Each row was made from one small tree. Brackets hold a mark, then the marks that hang from it, in alphabetical order. Every link used is in the known rows. Write each row's tree.
Known rows:
{kubat {bavag nagozar} {mapop lepane tomanu} {mutid gino}}: [ 18 -26  -9   6  11  14  16  65   1 -48 -15 -22  -7   9   8  -7 -23  23
  18 -34   9 -22   2  25  -8]
{kubat bavag {mapop tomanu} mutid}: [ 25 -28   2   2  11   3  16  53   3 -35   2 -19   5  18   2  28 -16  25
  18 -27   5   1  -7  22  15]
{nagozar {bavag lepane}}: [ -4 -11 -27  -6  -7  -4  -9  13 -21  -4 -12   4   2   2 -16  10  -7   8
  -1   3 -19 -17  10  12  -1]
{mutid gino {kubat bavag}}: [ -4   2 -17  -5   5   3  22  21 -16 -16  14 -10 -30   5   6  -5 -21  -9
 -19  19   7 -25   8   7 -12]
{bavag {kubat mutid} {lepane mapop} nagozar tonena}: [  5 -24 -14  -6  -6  20   0  44 -18 -19 -20   8   2 -14 -46  -1 -18  38
  24 -26  -9 -25  46  27 -29]
{nagozar {bavag {lepane {mapop tomanu}}}}: [ -1 -13 -21   7  12  -3   5  30   1 -27 -26   8 -12   2  -6  20 -14  21
   0  -4   4  12  14   4  -1]
{lepane {mapop {kubat bavag mutid} tomanu}}: [ 14 -18   4  10  17   5  23  44  18 -37   2  -2  -8  12   3  26 -14  29
   9 -26  36  21  -1   9   3]
{lepane mapop}: [  1  -1   7   4  13  -4  10  11  14 -14  -2   3  -8  -6  -1   4  -6   8
   4   4  16  15   7 -15   3]
{mapop lepane tomanu}: [  3  -3  -9  16  -1  16   1  13  19 -16 -23  -5  -4   5  17  -4   8  12
   1 -21  11  13 -12  -4  -3]
{mutid gino}: [ -5   7  -4   3  11   4   4  -5  -4  -7   1   1 -16   2  14 -16  -8 -11
  -6   7   7  -6   4  -1 -12]
{gino {bavag kubat {lepane mapop} nagozar tonena} mutid}: [  0 -26 -23  -7 -17  44 -11  45 -25 -18  -7  -1  -5 -13 -51  -2 -16  26
  16 -27 -26 -33  47  19 -19]
{mutid {gino {bavag nagozar}} {kubat mapop}}: [ -6  -3 -10  -8  -4  16  16  39 -32 -26   7 -12 -28  -8  -1 -14 -24  -4
  -9   7  -6 -50  20  12 -13]
{gino {bavag lepane nagozar} {mutid kubat}}: [ -8 -19 -17 -14 -27  42 -13  29 -33 -11  -3 -11 -16   7 -35  -8 -12  -1
  -8 -11 -25 -36   9  15  -2]
{nagozar {bavag {kubat mapop} lepane}}: [  5 -16 -33   0  -9   4  -5  33 -30 -23 -12   4  10  -1 -23  21  -1  20
  -2   1 -28 -37  26  19  -9]
{gino {bavag kubat lepane nagozar tonena}}: [ -2 -19 -41 -14 -29  30 -15  25 -34   4  -8   7   1 -17 -47   3 -10  22
  13 -22 -39 -57  48  42 -27]
{bavag kubat lepane nagozar tonena}: [ -2 -10 -32  -6 -21  23 -10  20 -30  -1 -19   7   9 -16 -40  -4  -8  22
   5 -19 -32 -44  45  36 -38]
{bavag {lepane {mapop {kubat mutid}}}}: [  9 -15   0   5   2  20   0  15   4 -29  -8  11  -9   9 -11  14   0  23
   1 -20  20  13   4   0  -1]
{nagozar {bavag {lepane {mapop {kubat {mutid gino}} tomanu}}}}: [  2 -12 -14  13  20  10  11  35  -5 -43 -25   9 -25  11   9   4 -22  20
  -2 -19  28  10   9  10 -18]
{tonena {bavag nagozar}}: [ -6  -5 -10 -13  -5   4   3  20 -20   9   0 -10  -4 -12  -6  -8 -17  10
   8  -5  -2 -24  23  18  -9]
{gino {mutid {kubat bavag {mapop lepane tomanu}}}}: [ 12 -22  -4  12  -5  36  16  66   2 -49  -7 -33 -11  17  10   8  -6  16
 -13 -25   4  -3 -16  -4   9]
{mapop {kubat {bavag nagozar tonena} mutid} lepane tomanu}: [  9 -24 -13   6 -12  23  11  63   1 -26 -19 -17   6  -2  -8   2 -15  40
  19 -59  13 -17   9  37 -24]
{kubat {bavag nagozar}}: [  2 -12 -11 -10  -1 -12   6  28 -10  -4   8  -8   7  -5 -20   7 -18   6
   8  -4  -8 -30  14  26  -4]
{mapop {kubat bavag mutid} tomanu}: [ 13 -17  -3   4   4   7  12  33   5 -22   1  -7   0  18   4  22  -9  20
   5 -31  22   6  -8  24  -1]

Write each row's tree:
[  6 -24 -24   9 -10  54  -5  39  -8 -26 -15   1 -14   3 -27  13 -10  29
  10 -35 -17  -2  31  10 -11]
{gino {bavag kubat {lepane {mapop tomanu}} tonena} mutid}
[  2  -8 -32   1 -18  28 -10   9 -20  -2 -13   8   2  -6 -28   5   2  21
   0 -16 -27 -26  34  24 -26]
{bavag kubat lepane tonena}
[  2 -15 -14 -12  -7  -3   8  40 -15   0   5 -12   7 -15 -25   3 -26  19
  15 -18 -16 -33  30  35 -17]
{kubat {bavag nagozar tonena}}
[ 17 -26 -10  -5 -14  27   6  50 -23 -15   9  -7   5  -6 -23  15  -8  30
  30 -28 -18 -35  26  22  -5]
{gino {bavag {kubat mapop mutid} tonena}}
[  4  -3 -11   9   1  19   0   2   4 -25  -9  14 -12   2  -6  14   6  14
 -14 -10  13   9   9  -4  -7]
{bavag {lepane {mapop kubat}}}
[ -7 -11   1  -5 -17  32   0  25 -18  -8  12 -15 -19   9  -9  -5  -8  -7
  -8  -1  -7 -14  -6  -7  10]
{gino bavag {mutid kubat}}
[  6 -10  -7   9  -1   7   7  38  -9 -26 -17  -2  11  -4 -10   6  -4  19
   3 -16  -7 -25  26  24 -24]
{bavag {kubat {mapop tomanu}} nagozar}
[  1   4   5  19  14   7  16  15  20 -29 -12   7 -12   2  17  12  -2  14
 -10 -17  35  28   4 -10 -11]
{lepane {mapop kubat tomanu}}
[ -6  -9 -43  -9 -13  25 -10   7 -30  -8  -5  10 -15  -4 -28 -12 -11   1
   0   0 -25 -61  39  34 -26]
{mutid {gino {bavag kubat lepane nagozar}}}
[  2  -9  -6  -2   2   2  19  49  -5 -20   6  -4  -1 -21 -22  12 -25  28
   7 -22  11 -19  36  21 -25]
{lepane {mapop {kubat {bavag nagozar tonena}}}}
[ 20 -25 -15   7  -4  28  -2  35  -9 -34 -22   2   5  19 -13  21   3  30
   7 -29 -11  -9   9  24  -4]
{bavag {kubat {mapop tomanu} mutid} lepane}
[ -2 -13 -23   8   7   6   6  43  -6 -23 -28   4 -11  -8 -10  17 -23  32
   7 -19  -4   9  27  11 -14]
{nagozar {bavag {lepane {mapop tomanu}} tonena}}
[  8 -10  -5  -1  11   7  14  21  -6 -22  15  -5 -12  12   7   0 -15   4
   2 -13  21 -15   0  18  -9]
{mapop {kubat bavag {mutid gino}}}
[ -5 -10 -37  -4   0  22  -1  19 -18 -22  -6  16 -22 -11 -28  -8 -16   8
   3   4  -9 -46  47  17 -24]
{mutid {gino {bavag kubat {lepane mapop} nagozar}}}
[  1  -7 -38  12  10  31   3  15  -2 -32 -14  15 -33   5  -5   7  -9  11
  -4  -2   1 -13  31   8 -16]
{mutid {gino {bavag kubat {lepane {mapop tomanu}}}}}
[  4 -13 -31   0   4  19  18  53 -25 -45 -12 -14 -27  11  -3   6 -29  10
 -20  -9 -10 -39  22  32 -20]
{mutid gino {kubat {bavag lepane nagozar} {mapop tomanu}}}
[ -3 -12 -28 -15 -13  17  -9  14 -27   6  -9  -3  -8  -7 -20   0 -13  15
   1 -12 -16 -31  26  26  -9]
{tonena {bavag lepane nagozar}}
[  7 -18 -35  -9 -15  26  -3  33 -37 -13  -9  -3   2 -10 -26  11  -6  27
  -1 -11 -24 -53  44  32 -17]
{tonena {bavag {kubat mapop} lepane nagozar}}
[ -7  -5 -22 -11 -11   9   4  20 -26   8   0  -3   0 -16 -19  -7 -10  16
   5   0  -6 -42  37  26 -25]
{tonena {bavag kubat nagozar}}
[ 12 -23 -21  -5  -7  30   0  45 -37 -30 -17  -1  -1  -5 -29 -13 -20  26
  14 -30 -24 -50  44  40 -40]
{bavag {kubat mapop {mutid gino}} lepane nagozar tonena}
[  6 -25   0  -1  -7  29  20  82 -25 -36  -4 -34  -6   3 -15   5 -33  22
  -2 -35 -13 -23  19  27 -17]
{gino {mutid {kubat {bavag nagozar tonena} {mapop tomanu}}}}
[  5 -20  -3   7  -1  28   5  44  -3 -32 -31   5  -6  -5 -19   6 -19  41
  12 -53  14   6  27  28 -27]
{bavag {lepane {mapop {kubat mutid} tomanu}} nagozar tonena}
[ -1 -12 -12  -4  -3  14  -2  29 -10 -14 -19   5  -5 -18 -30  -1 -19  25
   9 -21 -12 -13  38  15 -20]
{bavag {lepane mapop} nagozar tonena}
[  1 -23 -25 -15 -12  31  -8  30 -31  -6  -6  -3 -16  -4 -26 -16 -29  14
  23 -31 -22 -42  30  40 -18]
{kubat {mutid {gino {bavag lepane nagozar tonena}}}}
[ -1 -11 -21 -10 -16  18 -11  19 -23  -1 -16   0   2 -13 -30  -6 -15  16
   8 -25 -25 -27  29  29 -24]
{bavag lepane nagozar tonena}
[ 10 -15 -11  -3   0  29   4  24  -7 -20  -4   1 -18   5  -5  15  -7  30
   2 -23  22   6  13   5   2]
{tonena {bavag {lepane {mapop {kubat mutid}}}}}
[ 10 -16  -6  -8  14  -2  12  24  -6 -15  14  -9 -12  12   1  -3 -21   3
  14  -4   9 -13   0  16   0]
{kubat bavag {mutid gino}}
[ 15 -19   2  10   3  13  10  38  -3 -30 -12  -5   9  14  -2  15  -1  24
  12 -23   3  -3   7  15  -5]
{bavag {kubat {mapop tomanu} mutid}}
[  1  -8 -15  -8   1  10  27  64 -34 -29   8 -23 -20 -12  -7  -8 -38  11
  -5  -5 -11 -51  35  27 -31]
{mutid gino {kubat {bavag nagozar tonena} mapop}}
[ 14 -27 -27  -1  -6  18   5  60 -17 -29 -16 -15   6  -1 -23  25 -24  35
   9 -40 -28 -30  30  47 -14]
{kubat {bavag lepane nagozar tonena} {mapop tomanu}}
[ 19 -23  -7  17  -8  35   9  57   2 -33 -27 -11   8   0  -1   4   2  43
  22 -47   0  -7  13  12 -20]
{bavag {kubat {mapop lepane tomanu} mutid} tonena}
